What can hang from each mark:
mibaz: sagur
pobuk: terira
kofa: dabur taliz terira
sagur: terira
terira: kofa pobuk sagur
dabur: fadaf kofa
fune: fadaf gazo sitad
fadaf: bulido fune mizum
mizum: fadaf
gazo: fibose fune
fibose: gazo

Each row was made from one small tree. Brackets hold a mark, then the marks that hang from it, in alphabetical order. Every link used is in the known rows. Write each row's tree.
Known rows:
[fadaf [fune gazo sitad] mizum]: [2.9,9.5,3.7,-8.7,-22.1,-4.0,-2.6,-7.5,15.5,-21.0,-13.2,48.8,-32.1,-9.6,-14.3,-27.7,24.2,-24.1,-23.2,-36.9,-2.9,7.5,-43.9,5.2,7.4,54.1]
[kofa taliz terira]: [-5.6,12.0,-11.2,-1.1,23.5,3.3,-10.3,-20.5,16.3,10.4,-1.8,32.2,-6.2,9.1,5.0,3.4,-23.0,6.8,6.5,17.8,2.5,-27.2,-18.7,1.6,0.2,-16.5]
[fibose [gazo [fune [fadaf bulido mizum]]]]: [-7.3,5.2,-17.0,-5.4,-25.8,-2.8,-2.4,11.4,-7.3,-8.4,1.6,24.3,-20.1,3.4,9.1,-17.1,22.9,10.4,-23.4,-32.7,10.1,-21.7,-16.7,1.7,1.8,6.8]
[fibose [gazo [fune fadaf sitad]]]: [9.2,13.2,-11.7,7.3,-29.3,-11.2,0.9,11.2,2.5,7.4,6.4,24.3,-12.4,8.8,25.6,-25.2,-4.8,13.7,-15.3,-36.7,5.7,-4.6,-10.1,-3.2,-7.3,28.2]
[mizum [fadaf bulido fune]]: [-8.5,-5.2,-18.5,-7.2,0.9,7.6,-13.5,8.0,-4.4,-30.9,-10.5,29.0,-11.4,-4.4,-7.6,-21.6,39.9,-8.4,-20.5,-15.5,2.5,-20.3,-3.2,2.0,5.3,2.6]
[terira [kofa [dabur fadaf] taliz] sagur]: [-5.7,-8.8,-61.3,15.0,1.2,-7.9,6.4,-9.4,23.9,33.0,-3.4,16.8,-13.4,3.0,6.3,41.0,-0.6,3.5,25.7,-22.8,-12.7,-68.4,-3.2,18.0,-4.5,-2.6]
[fibose [gazo [fune [fadaf bulido mizum] sitad]]]: [0.3,11.9,-20.4,-2.1,-33.5,-5.2,-3.1,13.8,1.5,-8.8,0.8,39.8,-24.3,2.1,12.0,-27.5,19.1,9.1,-21.8,-45.6,3.3,-12.2,-23.9,0.6,-0.5,27.1]
[terira [kofa taliz] pobuk sagur]: [-6.3,-3.1,-52.6,10.8,-15.1,-6.4,10.6,-6.1,16.2,48.2,-3.6,18.0,-9.0,-2.3,0.6,50.3,10.2,5.2,37.6,-8.6,-2.8,-44.6,12.5,21.1,-11.1,-11.7]
[terira kofa]: [-6.2,-2.8,-23.5,4.0,-10.0,-0.9,-0.8,0.6,9.7,9.3,-2.4,4.3,-4.3,1.6,7.5,6.1,14.2,6.0,10.4,-0.3,-7.6,3.4,7.1,8.8,-7.8,-5.7]
[dabur [fadaf bulido] kofa]: [-20.3,-10.5,0.1,2.8,33.1,0.1,8.8,-3.3,-6.2,-34.2,7.5,-7.7,-16.1,6.5,1.9,-2.6,31.3,10.8,-6.9,-28.5,-17.5,-50.6,-5.1,1.4,1.5,21.3]
[pobuk [terira [kofa [dabur fadaf] taliz] sagur]]: [-9.6,-0.4,-54.9,0.7,25.2,-8.8,3.3,-11.7,26.2,13.3,-7.1,15.3,-11.3,1.2,11.1,27.4,0.9,4.1,25.6,-13.5,-21.7,-58.3,-7.0,10.2,2.3,15.1]
[terira pobuk sagur]: [3.7,-5.1,-15.5,6.7,-11.2,-3.1,13.4,1.3,-5.2,28.6,1.5,-0.9,-1.3,-6.2,-3.6,36.7,4.5,0.8,27.6,-20.4,2.0,-27.5,14.0,11.2,-0.5,-1.9]
[fune [gazo fibose]]: [0.0,3.1,3.1,-0.7,-8.9,-2.6,12.8,-3.4,-19.4,-1.2,-3.1,-1.5,1.1,-0.8,6.8,-4.2,-9.2,6.4,-2.5,-27.7,6.0,1.0,-13.7,1.7,3.5,9.9]
[kofa [dabur [fadaf bulido]] taliz]: [-4.8,1.0,-37.7,5.0,22.8,-4.8,-3.9,-7.3,15.2,10.8,-3.5,21.8,-9.3,4.8,-2.6,9.5,-3.3,4.0,-5.6,-17.4,-14.6,-76.9,-20.2,6.6,6.2,6.0]
[fadaf mizum]: [-4.9,-1.9,-2.4,-5.2,0.6,7.3,2.7,-4.1,-1.9,-5.2,-3.2,17.7,-17.1,-3.4,-13.8,-2.7,17.6,-13.0,-7.6,-2.1,0.8,2.6,-15.1,3.6,3.9,4.7]
[mibaz [sagur [terira kofa]]]: [-2.1,1.0,11.4,-9.8,0.9,-0.6,-18.6,6.1,-12.1,0.1,-5.6,-7.3,14.9,15.4,15.3,-7.4,-6.1,10.4,14.9,-7.8,-18.8,13.8,3.3,1.2,-8.7,-25.2]
[gazo fibose fune]: [-6.4,2.3,-18.0,2.3,6.0,14.3,16.4,-0.8,-60.5,18.7,0.4,-15.5,2.6,10.9,-2.1,0.7,-9.2,15.3,-21.0,-7.0,11.5,-31.7,-14.5,8.9,-10.4,-3.0]
[pobuk [terira [kofa dabur taliz] sagur]]: [-6.2,5.3,-60.8,-4.7,7.3,-6.9,-2.3,-10.2,35.6,21.1,-11.8,18.9,-5.4,-1.8,8.8,27.1,-5.2,4.9,28.9,-4.8,-20.1,-39.9,-8.8,9.6,0.9,3.9]
[dabur [kofa [terira sagur]]]: [-11.2,-1.8,-5.5,2.4,19.9,4.4,5.1,-17.1,8.9,-10.5,5.4,6.4,-9.9,7.2,9.3,16.2,-1.9,12.9,21.1,-14.4,-9.2,-20.9,-8.5,3.0,-0.6,-3.7]
[sagur [terira kofa]]: [-10.9,2.8,-7.0,-3.0,5.6,-3.6,-18.7,0.9,-8.4,14.8,-1.7,4.6,5.8,6.0,11.0,-5.9,4.8,7.0,3.2,12.0,-10.4,6.5,0.7,2.5,-4.1,-6.9]
[gazo fibose [fune [fadaf bulido mizum] sitad]]: [-0.5,9.4,-36.2,4.7,-8.9,12.7,10.2,17.1,-47.2,-0.4,-7.1,27.9,-17.7,3.3,-8.6,-16.3,15.3,15.1,-29.3,-38.2,5.9,-31.0,-39.1,10.3,-6.1,29.5]
[dabur [fadaf bulido mizum] [kofa taliz [terira pobuk]]]: [-27.1,-0.3,-18.6,1.4,57.1,8.7,10.1,-26.8,0.5,-7.2,4.6,40.3,-38.0,12.1,-6.9,8.0,30.3,6.7,0.5,-20.1,-16.9,-81.4,-27.9,11.6,3.7,12.0]
[sagur [terira [kofa taliz] pobuk]]: [-10.3,8.0,-25.0,2.3,14.1,-5.9,-12.2,-7.7,-4.7,49.8,-1.6,21.3,0.3,8.1,6.5,10.7,1.4,8.2,10.0,16.7,-10.7,-25.0,0.1,9.6,-8.4,-8.6]
[sagur [terira pobuk]]: [-1.2,6.3,8.4,-1.2,17.8,-3.4,-9.0,-0.4,-23.7,32.4,2.5,3.7,8.0,4.8,2.7,-0.8,-3.3,3.7,3.0,7.2,-5.3,-11.3,2.1,0.8,0.5,0.1]
[fune [fadaf bulido] [gazo fibose]]: [1.7,5.1,-10.6,2.6,-15.5,-7.3,4.0,18.0,-16.5,-19.0,-7.3,13.1,-1.5,-2.2,7.7,-8.5,7.7,20.2,-7.3,-47.3,7.9,-9.8,-18.1,1.4,7.8,15.2]
[fune [fadaf bulido] sitad]: [11.6,10.7,-19.1,7.6,-16.4,-8.5,-9.9,24.0,15.4,-20.4,-5.1,32.9,-7.4,-4.6,5.6,-17.3,11.9,11.4,-2.8,-35.8,-7.5,-2.7,-13.5,-1.3,1.1,30.8]
[mibaz sagur]: [7.0,-1.4,16.7,-7.4,-4.1,2.9,-2.1,4.9,-4.1,-13.4,-4.6,-11.3,9.7,10.0,6.6,-1.8,-9.5,4.3,11.6,-18.0,-9.0,7.9,3.5,-0.7,-4.6,-18.7]
[kofa [dabur [fadaf fune]] taliz [terira sagur]]: [-4.6,0.3,-32.9,5.9,32.5,-3.0,-5.7,-26.0,16.1,16.8,-6.0,40.9,-18.4,8.9,-6.4,23.1,-17.5,0.6,7.4,-18.0,-5.1,-86.1,-32.3,12.8,7.1,0.3]
[terira sagur]: [-0.8,-6.5,-8.6,0.9,-13.9,-2.2,3.8,2.1,0.3,-0.6,-0.6,-4.8,1.0,-7.2,-2.6,25.4,-0.6,-1.1,17.8,-12.4,4.1,-14.2,5.4,4.3,1.8,-4.8]

Write each row's tree:
[4.1,8.7,3.2,-2.4,-17.2,-6.0,5.1,-3.8,-12.5,-11.1,-10.5,28.0,-12.4,-2.6,-5.8,-23.4,1.5,-2.8,-18.8,-37.8,0.1,2.6,-35.0,4.4,1.1,39.2]	[fadaf [fune [gazo fibose] sitad]]
[6.7,8.8,-20.6,2.8,-16.2,-2.5,-7.1,20.0,13.4,-22.6,-8.2,48.4,-22.9,-7.8,-6.5,-19.5,27.6,-0.8,-9.9,-36.5,-6.7,-1.0,-26.8,1.8,4.6,35.1]	[fune [fadaf bulido mizum] sitad]
[-7.8,4.8,-12.0,-14.6,-15.0,3.3,-11.9,3.5,6.5,-30.7,-15.9,49.1,-28.7,-10.6,-30.6,-23.1,42.1,-15.1,-26.1,-24.4,-9.5,-10.4,-40.3,8.1,7.8,28.7]	[fadaf bulido [fune sitad] mizum]
[1.5,10.4,-21.6,6.6,-3.0,11.1,16.1,1.8,-49.5,18.6,-0.6,1.1,-2.1,8.3,0.9,-10.2,-14.0,14.1,-19.9,-19.1,3.4,-21.2,-23.6,7.6,-13.2,22.3]	[gazo fibose [fune sitad]]
[-10.6,5.7,-37.1,-0.7,38.7,6.4,-9.6,-22.4,19.0,5.0,-5.5,50.8,-25.2,8.0,-5.2,4.6,-3.1,3.1,-4.3,-13.9,-13.9,-79.9,-40.8,9.8,12.7,-2.1]	[kofa [dabur [fadaf bulido mizum]] taliz terira]
[2.4,-11.3,-54.1,20.8,-2.9,-6.4,18.9,-1.8,7.8,50.3,1.3,6.1,-10.8,2.1,7.8,46.8,11.4,7.5,35.8,-41.5,-18.1,-63.2,13.2,23.2,-4.2,5.0]	[terira [kofa [dabur fadaf]] pobuk sagur]
[3.9,13.7,-17.1,1.4,-34.2,-10.9,-5.0,17.1,3.6,-5.7,3.1,26.7,-11.6,5.1,22.4,-25.6,5.9,18.9,-17.4,-44.0,2.7,-14.3,-13.0,-2.3,-3.5,23.4]	[fibose [gazo [fune [fadaf bulido] sitad]]]
[5.3,11.6,-14.2,3.6,-29.2,-5.6,2.9,7.5,0.5,5.2,4.3,37.4,-24.4,6.3,16.1,-26.5,9.3,3.7,-21.3,-37.2,5.7,-1.1,-21.3,-0.4,-4.6,32.5]	[fibose [gazo [fune [fadaf mizum] sitad]]]
[-4.2,10.1,-5.7,-16.2,-29.1,-4.0,-11.2,0.9,18.1,-40.9,-17.6,52.0,-30.2,-14.8,-19.0,-28.8,37.6,-16.4,-26.0,-45.7,-7.2,-7.9,-47.7,6.7,12.5,48.0]	[fadaf bulido [fune gazo sitad] mizum]
[6.8,7.6,-7.2,1.2,-20.9,-13.4,-7.2,17.5,16.7,-26.0,-6.4,17.4,-4.4,-6.6,15.1,-10.9,12.3,12.1,-3.9,-44.8,3.6,-10.2,-12.2,-1.6,9.8,26.2]	[fune [fadaf bulido] gazo]
[-0.5,4.6,-19.1,-4.1,-15.5,1.7,-4.3,8.7,-10.3,-33.7,-14.0,42.4,-14.4,-7.1,1.1,-34.2,28.0,-4.8,-22.5,-50.0,-0.1,-13.1,-21.5,1.9,4.7,30.2]	[mizum [fadaf bulido [fune [gazo fibose] sitad]]]
[-8.7,2.4,-33.6,1.4,0.9,15.4,10.1,14.0,-57.8,1.2,-6.4,11.7,-13.1,5.1,-11.4,-5.7,19.7,17.6,-29.6,-26.1,14.0,-38.8,-31.9,12.2,-3.2,6.9]	[gazo fibose [fune [fadaf bulido mizum]]]
[17.7,13.6,-5.2,7.9,-25.0,-10.3,3.0,9.8,22.9,-15.4,-6.2,48.4,-25.6,-6.8,10.2,-24.7,10.5,-9.3,-6.6,-52.2,-1.1,16.1,-30.7,-1.0,5.4,62.0]	[fune [fadaf mizum] gazo sitad]
[8.0,3.6,-27.9,4.2,3.8,2.0,-5.3,-11.5,20.8,20.7,-2.7,19.4,0.5,3.5,8.3,23.5,-28.5,10.4,25.6,-18.3,-8.2,-33.4,-14.6,7.5,7.6,-16.0]	[kofa dabur [terira sagur]]
[-16.5,-3.9,-15.2,13.3,51.4,0.4,18.7,-28.2,1.5,13.3,10.9,18.0,-23.7,13.9,7.3,31.4,2.1,11.5,24.1,-22.2,-10.6,-80.4,-7.3,10.3,-3.2,10.2]	[dabur fadaf [kofa taliz [terira pobuk sagur]]]
[-9.8,-0.6,-29.5,-8.7,0.9,-4.2,0.4,-0.1,14.3,-8.5,-6.6,-0.5,-2.9,-6.5,10.1,18.5,12.4,4.2,27.6,-6.9,-12.5,-7.8,7.3,5.5,0.3,7.9]	[pobuk [terira kofa sagur]]
[1.8,2.9,-11.9,5.1,6.2,2.7,5.5,-10.0,1.4,22.7,2.1,15.0,-2.8,0.8,4.3,30.3,-10.5,10.0,31.3,-14.9,1.7,-30.2,3.8,10.1,2.3,-13.7]	[kofa [terira pobuk sagur]]
[1.3,-3.8,-10.7,1.0,11.8,-3.9,4.2,-13.5,6.6,-1.4,-7.2,28.4,-27.8,0.8,-10.1,-10.7,16.4,-17.3,-21.7,-41.4,-9.6,-43.8,-37.1,8.9,12.7,41.1]	[kofa [dabur [fadaf [fune gazo] mizum]]]
[-4.3,-6.3,-21.9,2.1,25.2,5.4,-1.3,-20.4,4.0,1.7,-5.4,38.9,-28.4,3.7,-13.6,13.3,4.5,-8.6,1.7,-34.3,-8.0,-62.3,-35.7,14.0,13.1,8.1]	[kofa [dabur [fadaf fune mizum]] [terira sagur]]
[6.9,11.6,-17.5,2.2,-25.8,-4.5,5.6,17.2,-7.0,-25.6,-11.4,46.7,-21.5,-7.9,0.6,-23.0,18.3,5.5,-12.9,-63.2,-0.6,-1.7,-41.2,3.6,7.8,44.7]	[fune [fadaf bulido mizum] [gazo fibose] sitad]
[3.7,1.9,-5.6,4.8,-8.6,-1.3,14.9,6.7,-20.1,-6.0,-6.7,26.3,-17.4,-1.3,0.0,-9.8,10.4,2.2,-11.1,-40.2,11.6,5.7,-29.3,3.8,6.5,24.4]	[fune [fadaf mizum] [gazo fibose]]
[1.9,12.5,-6.0,-1.4,-29.4,-6.5,1.7,-0.1,1.0,8.5,6.9,14.8,-9.6,7.1,21.9,-21.6,-7.8,8.2,-13.1,-26.6,0.7,-5.1,-8.4,-2.1,-6.8,19.7]	[fibose [gazo [fune sitad]]]
[9.2,6.2,-8.6,2.3,-12.9,-3.0,-5.3,0.9,13.4,-22.4,-9.2,42.9,-18.9,-5.3,9.7,-34.5,19.3,-18.3,-16.9,-38.2,0.2,1.8,-13.9,-1.9,1.8,44.8]	[mizum [fadaf [fune gazo sitad]]]
[17.4,13.0,-7.1,13.5,-19.8,-10.6,11.1,13.3,-7.2,-3.8,-4.3,29.4,-7.0,-0.1,17.0,-19.9,-10.6,11.4,-4.6,-54.3,2.2,12.2,-23.8,-1.4,-0.3,46.1]	[fune fadaf [gazo fibose] sitad]
[11.6,14.1,-13.2,0.7,-31.3,-9.9,-5.8,16.8,26.8,-31.5,-10.5,50.5,-24.8,-12.3,6.7,-26.0,23.0,-2.8,-9.6,-61.0,-4.6,1.3,-34.4,0.7,9.8,55.9]	[fune [fadaf bulido mizum] gazo sitad]
[2.5,6.8,-16.0,-4.8,-20.6,-2.9,-12.4,8.9,16.4,-38.7,-13.3,46.8,-17.3,-10.4,6.3,-36.2,31.5,-12.7,-20.1,-46.2,-3.4,-10.2,-16.8,-0.6,6.7,40.0]	[mizum [fadaf bulido [fune gazo sitad]]]
[-6.7,4.4,-13.3,2.1,8.2,-3.5,-9.5,0.2,-13.6,39.8,0.6,7.8,3.1,7.0,9.5,5.0,8.3,8.7,11.2,5.6,-12.4,-7.7,8.2,8.4,-6.3,-5.3]	[sagur [terira kofa pobuk]]
[-16.3,-0.3,-5.1,-19.0,-13.6,4.5,-0.8,-2.3,-20.5,-32.0,-18.0,31.9,-22.9,-9.3,-27.8,-15.7,38.1,-7.2,-30.3,-36.7,4.6,-17.4,-45.4,11.0,13.1,15.6]	[fadaf bulido [fune [gazo fibose]] mizum]
[-9.0,3.7,-35.7,7.5,32.9,-9.4,-11.8,-14.1,-6.5,55.9,-4.5,32.7,-10.6,14.6,-0.5,7.1,6.8,3.4,-2.6,-3.0,-19.3,-64.8,-16.3,15.5,-3.5,10.2]	[sagur [terira [kofa [dabur [fadaf fune]] taliz] pobuk]]
